Each row was made from one small tree. The marks that hang from a mark follow it in brackets, in the order of their numbers. Every link used is in the known rows. Write each row's tree.
Known rows:
Q_106(Q_395 Q_655 Q_836(Q_985)): 14,61,-1,207,300,-259,-89,126,-48,-13,8,-113,-24,-204,20,-397,442,-156
Q_500(Q_395): -55,5,-62,-74,-13,41,47,34,72,84,-93,35,66,-65,172,487,31,-19
Q_836(Q_106(Q_655) Q_985): 110,-1,9,152,26,-184,120,-198,280,-41,11,-51,23,4,-99,-157,283,-133
Q_500(Q_395(Q_106 Q_836(Q_985)) Q_655): 60,57,-142,107,215,25,-55,322,-6,347,83,113,38,8,-178,154,36,-91
Q_655(Q_106): -15,-123,-47,37,-66,-142,-128,-179,139,-28,65,200,9,-159,23,260,-37,-6
Q_655(Q_106(Q_836(Q_395 Q_985)) Q_500): 59,176,-4,135,-367,-121,20,-208,1,59,-57,244,-112,-112,305,490,4,-73
Q_500(Q_395(Q_106 Q_836)): -53,-10,-100,176,183,54,-138,275,-278,152,-33,70,62,-235,36,282,-54,102
Q_500(Q_395 Q_655(Q_106(Q_836))): -50,-37,-297,-152,117,-272,-230,48,315,168,54,247,118,-143,85,393,169,-218
Q_500(Q_655): 18,30,-89,-109,67,-86,-55,175,271,104,66,81,34,151,-240,-79,80,-141
Q_395(Q_106(Q_655 Q_836)): 64,-85,-193,209,394,-234,-238,339,-74,26,97,-45,28,-341,111,-537,277,-105
Q_395(Q_836(Q_106(Q_655(Q_500)) Q_985)): 17,103,114,273,-102,-124,77,-53,-139,-11,-243,25,-42,-96,-213,-225,238,129
Q_655(Q_106(Q_395 Q_836(Q_985)) Q_500): 0,77,182,238,-136,-276,-94,-222,-179,36,-31,265,-81,-235,329,595,44,67
Q_655(Q_106(Q_395 Q_836) Q_500): -105,37,117,175,-103,-339,-245,-98,-184,-29,-74,308,-22,-287,313,641,18,110
Q_655(Q_106(Q_836) Q_500(Q_395)): -75,16,-33,28,-178,-196,-122,-119,-89,100,-219,313,18,-340,464,733,40,92
Q_500(Q_395(Q_836(Q_106(Q_655) Q_985))): -23,48,-81,143,54,-49,74,-6,18,56,-182,-22,70,-153,-122,93,272,-10
Q_395(Q_106): 77,-71,-23,161,172,-48,-104,149,-60,75,199,44,16,-108,89,47,-87,-3
Q_395(Q_106(Q_655 Q_836(Q_985))): 182,-38,-140,270,388,-152,-100,193,-61,96,138,-72,-35,-277,126,-619,311,-117
Q_395(Q_106(Q_655)): 65,-137,-72,208,275,-133,-135,314,102,28,83,-22,19,-237,-59,-280,151,-29

Write each row's tree:
-107,24,266,190,-39,-214,-51,253,54,-55,-243,30,-25,-189,-50,271,208,105 -> Q_106(Q_395 Q_655(Q_500))
28,142,45,167,183,-148,-55,-87,-223,13,125,-51,-34,-43,179,18,176,-112 -> Q_106(Q_395 Q_836(Q_985))
-21,-2,-157,-29,25,-84,-83,21,180,246,-16,259,33,-37,-231,286,83,-79 -> Q_500(Q_395(Q_836(Q_985)) Q_655(Q_106))
43,102,-11,116,2,-91,95,109,-38,144,-298,0,-63,-266,298,-75,386,-24 -> Q_106(Q_655(Q_500(Q_395)) Q_836(Q_985))
-3,125,-134,-23,18,-81,25,30,136,184,-29,125,104,144,-243,317,152,-97 -> Q_500(Q_395(Q_836(Q_106 Q_985)) Q_655)
-23,-34,68,360,131,-86,-167,446,-297,75,-207,33,-48,-339,-163,-365,124,222 -> Q_395(Q_106(Q_655(Q_500)) Q_836)
87,162,-78,129,-218,-103,182,-119,445,-101,61,-82,20,116,-146,197,244,-303 -> Q_836(Q_106(Q_655) Q_395 Q_985)
161,155,53,289,-185,52,145,210,182,104,6,12,-112,-23,48,198,77,-151 -> Q_836(Q_395(Q_106(Q_655(Q_500))) Q_985)
-116,-37,-197,-83,48,-134,-219,157,178,187,-64,264,97,-106,-238,354,57,-44 -> Q_500(Q_395(Q_836) Q_655(Q_106))
33,91,19,184,-9,-33,52,-208,-227,-7,-6,10,4,48,-186,-115,63,48 -> Q_395(Q_836(Q_106 Q_985))
-71,46,-47,50,29,-175,-61,236,-22,63,-348,19,9,-333,260,-10,373,39 -> Q_106(Q_655(Q_500(Q_395)) Q_836)
28,70,2,99,-205,-134,15,-253,-85,167,-180,284,-55,-283,484,675,53,41 -> Q_655(Q_106(Q_836(Q_985)) Q_500(Q_395))
37,86,7,220,-161,-38,-5,379,207,1,-33,30,-39,-123,19,259,32,-88 -> Q_836(Q_395(Q_106(Q_655(Q_500))))
-33,121,-132,50,-182,-182,19,50,455,-190,-6,-38,101,34,-177,266,217,-255 -> Q_836(Q_106(Q_655) Q_395)
100,247,-142,58,-93,27,89,-79,-26,27,87,-63,-64,53,158,-33,127,-274 -> Q_106(Q_836(Q_395 Q_985))
20,43,-18,216,82,-113,19,-31,-65,-35,-87,-56,7,-81,-312,-450,280,16 -> Q_395(Q_836(Q_106(Q_655) Q_985))
